What can hang from each mark:
saped: novip
rivi: novip
kibun: noli
dosima: novip
tupafam: novip
saked: novip
novip: dosima noli rivi saped tupafam
noli: kibun novip

Known rows, with every way that one mark hangs from another:
tupafam(novip(dosima noli rivi saped)): [ 15.7 -16.0 -15.0  -5.3   4.0  14.0   9.7 -22.1  27.3   6.3  -3.3  -9.9
   8.5  -9.8  24.3  17.0   4.8   1.7   3.1 -24.4  -4.0]
novip(dosima saped): [ 12.4 -26.7 -17.9 -21.7   5.3   5.0   9.2 -45.0  25.9   9.1  -6.1 -38.8
  13.8  -5.1  19.1   7.5   3.9   4.4   0.7 -27.5   5.7]
saped(novip): [ 30.9 -26.3 -12.4 -14.9  14.2 -10.8  -2.4 -12.6  16.3   6.9 -12.5 -27.2
  -7.5 -29.3   0.6 -24.3   8.5   2.2 -23.3 -61.5   6.0]
dosima(novip(noli rivi saped)): [ 26.1 -30.6  -9.1  -1.9  15.3  17.2 -13.4 -26.3  28.3  20.1 -18.5 -37.5
   2.3  -5.9   6.4  -1.3   7.2  -0.9 -16.3 -23.6   5.6]
rivi(novip(dosima noli saped tupafam)): [ 17.3  -9.6 -14.6  -4.9   5.0  16.3   7.5 -35.4   8.1  15.6  -5.9 -17.9
  11.2  -5.3  22.9   7.3   2.7  14.5   9.5 -17.2   2.3]
kibun(noli(novip(rivi))): [ 19.2  -1.7 -14.0 -13.6  21.0  10.5 -10.7 -19.4   5.7  10.0  -9.7 -30.1
 -13.7  -2.9  15.0  -3.7  21.1 -20.1  12.1 -49.9  10.5]
rivi(novip(dosima noli(kibun) saped)): [ 31.8 -16.3 -19.6  -2.5  -1.7  11.7  21.2 -33.4   9.2  10.4   0.1 -30.2
   4.8  -1.6  21.5  -7.4   2.5  23.2  17.8 -28.1   2.2]
noli(novip(tupafam)): [ 21.8 -27.1 -14.5 -19.6  21.7   8.4 -20.2 -22.3   5.3  13.0 -19.9 -32.6
 -11.9 -15.8  11.9  -9.0   7.4  -6.5  -0.3 -38.2   5.7]
saked(novip(rivi saped)): [ 29.1 -45.8 -19.3 -11.6  21.8  13.3   3.5 -33.5  23.7  -3.4  -8.3 -27.5
  -9.6 -23.6  23.2   2.6   7.6  -9.8 -19.1 -40.4  15.4]
noli(kibun novip(dosima saped tupafam)): [ 29.8 -52.7 -18.2 -18.6  20.8   3.2 -11.7 -39.8  11.3   4.8 -24.6 -35.4
  -4.3  -2.4  24.0  -1.1   4.6  -1.4  39.8 -22.2   6.8]
saped(novip(dosima)): [ 21.7 -27.2 -17.3 -24.0  13.2 -19.1  -1.6 -17.3  24.7   3.9  -3.5 -25.3
   0.7 -21.4   3.5 -13.8   8.3   3.0 -19.9 -57.2   2.3]
kibun(noli(novip(rivi tupafam))): [ 15.1  -3.9 -10.4 -13.6  26.4  12.0 -19.0 -20.6   3.3  12.2 -16.7 -22.6
 -12.5  -2.5  17.3   3.1  20.7 -24.1  16.4 -40.3  10.3]
novip(saped): [ 25.6 -25.4 -11.1  -9.0   7.0  17.5   7.9 -38.8  13.4  13.1 -18.9 -42.3
   1.9 -16.0  15.2  -7.6   4.4   3.3  -4.7 -33.6  11.3]
dosima(novip): [ 33.2 -27.7  -8.0 -18.1  17.1   3.8 -11.9 -16.2  25.1  20.1 -12.2 -45.5
  -7.0  -3.6   0.9 -33.9  12.0   8.1 -26.6 -42.9   9.2]
novip(rivi saped tupafam): [ 12.3 -43.9  -3.4 -10.8  25.2  27.8 -19.7 -42.9  15.5  21.9 -31.0  -9.0
   2.7 -16.8  25.7  26.6   6.4 -20.7   7.2  -9.7  10.6]
noli(novip): [ 27.7 -24.5 -19.6 -19.0  13.8   6.2  -8.6 -20.5   8.1   9.8  -9.5 -43.2
 -13.9 -16.1   8.5 -18.9   7.7  -0.8  -6.0 -51.5   5.7]
saped(novip(noli(kibun) rivi tupafam)): [ 27.2 -35.4  -8.6  -3.3  23.9  -5.1 -16.4 -12.3  12.5   8.3 -28.7 -10.0
  -9.5 -24.0   6.3   3.9   3.8  -9.4  -1.2 -33.3  -1.2]
saped(novip(noli rivi)): [ 24.3 -23.6 -14.2  -4.8  14.7  -5.4  -7.0 -10.4  17.5   7.5 -14.0 -18.6
  -6.9 -28.6   0.9  -0.1   4.7  -6.0 -20.9 -49.3  -1.8]
saked(novip): [ 33.0 -30.1 -19.9 -16.6  18.7  -0.4   8.4 -19.8  17.1  -5.7  -5.5 -38.9
 -16.9 -19.0  13.7 -20.2   7.0   1.4 -29.6 -51.1  12.1]
kibun(noli(novip(dosima tupafam))): [ 11.0   2.8 -14.5 -19.3  22.2   2.7 -13.2 -23.1   6.2   8.1 -11.4 -29.8
  -5.6   3.5  15.9   0.4  19.4 -16.1  17.1 -39.7   8.2]
dosima(novip(noli saped)): [ 29.4 -21.0  -9.3  -0.9  10.5  12.2  -5.6 -25.1  23.0  17.8 -20.4 -50.3
   3.7  -4.6   2.5 -15.9   5.5   9.9 -19.2 -27.0   6.1]

Rows:
[ 26.3  -8.9  -9.4   4.2   6.1  24.9   6.6 -30.7  -0.8  18.8 -15.0 -20.0
   3.0 -13.4  20.2  -3.1   3.2  14.0   5.5 -21.4   5.9] : rivi(novip(noli saped tupafam))
[ 11.8 -26.0 -13.3  -4.1  11.5   5.4  -0.2 -42.9  13.3   7.1 -30.8 -31.5
  13.3   4.6  21.1  27.3  -5.4   3.2  29.0   7.9  -3.8] : novip(dosima noli(kibun) saped tupafam)
[ 29.1 -27.2 -13.9  -0.5  12.1  10.1   0.6 -18.0  10.0  10.6 -20.5 -30.8
 -15.7  -5.4  10.7   7.5  -0.3  -3.5   8.4 -22.5  -5.3] : novip(noli(kibun) rivi)
[ 23.4 -48.5 -13.9 -11.8  29.3  15.3  -8.0 -35.2  20.4   0.2 -19.0 -16.7
  -7.8 -22.8  26.6  12.2   7.1 -16.0 -13.6 -27.0  15.7] : saked(novip(rivi saped tupafam))
[ 12.8 -39.2 -12.0 -24.9  26.0 -11.8 -20.9 -20.1  26.4  10.2 -12.0  -2.2
   1.2 -22.1  10.9  10.1   9.2 -14.0 -11.4 -40.5   1.9] : saped(novip(dosima rivi tupafam))
[ 26.4 -25.3  -9.9  -8.1  17.6   9.0 -16.3 -14.2  26.2  21.0 -13.7 -36.7
  -6.5  -3.1   1.1  -9.9   8.1  -0.4 -23.8 -30.8   1.2] : dosima(novip(noli rivi))
[ 32.7 -27.4  -4.3  -5.9  21.4   3.8 -18.0 -14.6  15.9  18.6 -29.8 -40.5
  -7.3   3.0   2.5 -20.0   5.2   7.0  -6.8 -18.4   2.3] : dosima(novip(noli(kibun) tupafam))
[ 18.5 -26.6  -9.1  -5.3  22.5  -3.1 -18.6 -11.9  14.4  10.9 -24.1  -8.0
  -5.2 -28.2   4.3   9.2   4.1 -12.0 -14.8 -36.0  -1.6] : saped(novip(noli rivi tupafam))
[ 23.6 -33.7 -18.7 -11.9  14.9 -15.9  -3.8 -15.1  24.1   2.5  -9.1 -18.2
  -3.4 -16.5   5.6   5.1   3.8  -2.7  -3.3 -42.7  -5.1] : saped(novip(dosima noli(kibun) rivi))
[ 24.8 -25.0  -6.1   8.5  12.9  17.7  -0.9 -36.5   1.4  11.1 -44.2 -34.8
   1.4  -7.1  17.6  12.5  -4.9   2.5  23.4   1.7   1.6] : novip(noli(kibun) saped tupafam)
[ 16.9  -0.7 -10.3  -8.8  21.7  14.4 -11.7 -28.3   1.3  10.1 -21.6 -32.0
  -5.1  -3.4  18.3  -1.0  18.8 -17.0  20.1 -37.8  13.7] : kibun(noli(novip(saped tupafam)))
[ 21.4 -26.6 -14.1 -11.3  17.5 -18.9  -7.9 -15.8  15.9   2.6 -21.2 -20.0
   0.3 -15.0   4.9   0.2   1.7   2.2   0.1 -32.5  -4.3] : saped(novip(dosima noli(kibun) tupafam))
[ 12.5 -17.3 -14.3 -13.5  16.5 -16.6 -10.4 -15.2  18.3   4.8 -16.7 -18.2
   4.6 -19.1   3.0   5.4   2.6  -0.2 -14.0 -34.8  -4.4] : saped(novip(dosima noli tupafam))
[ -5.3 -27.2 -13.4  -8.0  17.2  16.2 -13.5 -44.3  22.9  14.0 -22.5 -10.7
  17.3  -3.2  24.2  55.4  -1.8 -15.8  13.0   9.5  -5.1] : novip(dosima noli rivi saped tupafam)
[ 41.0  -9.6 -15.1   0.4   1.4  12.0  17.3 -16.9  -1.2  13.3  -4.4 -31.3
 -12.1  -6.7  13.1 -26.4   4.0  23.2   6.2 -39.7   2.0] : rivi(novip(noli(kibun)))
[ 21.0 -16.4 -13.0 -22.1  11.9   8.0   1.3 -26.4   9.5  18.3   2.0 -13.0
   0.7  -4.1  21.3 -10.4   9.2  12.6   1.7 -32.9   5.3] : rivi(novip(dosima tupafam))
[  0.1 -36.5 -11.2 -32.5  26.6   4.2 -22.6 -31.7  25.2  18.2 -11.1  -4.2
   2.0  -2.0  21.7  29.8   7.5 -18.3   2.4 -13.5  -0.6] : novip(dosima rivi tupafam)
[ 24.2 -17.8  -4.9  -7.8  20.1   6.3 -20.3 -14.4  18.0  20.8 -25.8 -38.7
  -3.2  -0.8   0.5 -14.6   6.1   4.5 -21.0 -20.7   2.1] : dosima(novip(noli tupafam))
[ 26.7  -3.1 -10.3  -2.0   8.1  16.8   3.7 -18.4  -2.3  18.7 -10.5 -18.9
  -5.7 -10.2  14.8 -11.7   4.1  14.7  -1.9 -28.5   1.8] : rivi(novip(noli tupafam))
[ 35.6 -49.8 -23.2 -18.1  13.2   0.8  -0.3 -38.0  14.7   1.9 -14.1 -45.6
  -6.2  -2.7  20.6 -10.9   5.2   4.6  33.8 -35.5   6.9] : noli(kibun novip(dosima saped))
[ 34.4 -42.6 -21.0   1.4  18.5  10.8   8.7 -30.3  18.4  -7.7 -15.8 -32.9
 -12.3 -17.6  21.5   7.0   1.4  -5.0  -5.4 -29.4   8.7] : saked(novip(noli(kibun) rivi saped))
[ 35.3 -12.8  -9.7   0.0   9.3  14.3   6.1 -18.6  -4.4  16.6 -14.7 -20.9
 -10.2  -5.9  16.7 -16.9   3.5  17.1  11.8 -26.0   2.1] : rivi(novip(noli(kibun) tupafam))
[ 15.8 -10.2 -15.7 -11.4   6.1   5.8   6.9  -9.8  25.5   6.1   1.6  -9.1
   0.1  -7.0  18.8   8.4   6.0   2.4  -4.6 -31.4  -8.0] : tupafam(novip(dosima noli rivi))
[ 15.1   4.7 -18.0 -18.9  16.9   1.0  -4.9 -21.7   7.9   5.8  -4.4 -37.4
  -6.8   3.1  13.5  -6.5  19.6 -12.0  13.0 -49.0   7.9] : kibun(noli(novip(dosima)))
[  8.0  -9.0 -21.4  -6.0  -1.2   5.6  13.7 -40.1  21.1   5.8 -10.6 -44.0
  16.8  -2.7  13.7  21.1  -3.8   7.9   0.4 -14.6  -4.6] : novip(dosima noli saped)
[ 33.3 -24.8  -9.9   5.5   6.2  20.1  11.3 -18.1  16.3   6.8 -17.0 -14.4
  -3.9 -13.2  23.6   1.1   4.7   4.0  13.2 -26.1   0.4] : tupafam(novip(noli(kibun) rivi saped))
[ 35.7 -56.3 -13.4 -16.6  29.0   8.4 -23.2 -24.0   5.6  11.3 -26.9 -23.9
 -22.9  -8.3  19.8  -5.6   7.7 -12.2  31.1 -29.9   6.0] : noli(kibun novip(rivi tupafam))
[ 27.3 -23.9 -19.2 -11.0   9.7 -21.4   3.7 -13.9  19.1  -0.8 -10.9 -30.6
  -1.8 -15.5   1.6  -9.5   2.0   8.0  -5.6 -46.0  -4.7] : saped(novip(dosima noli(kibun)))
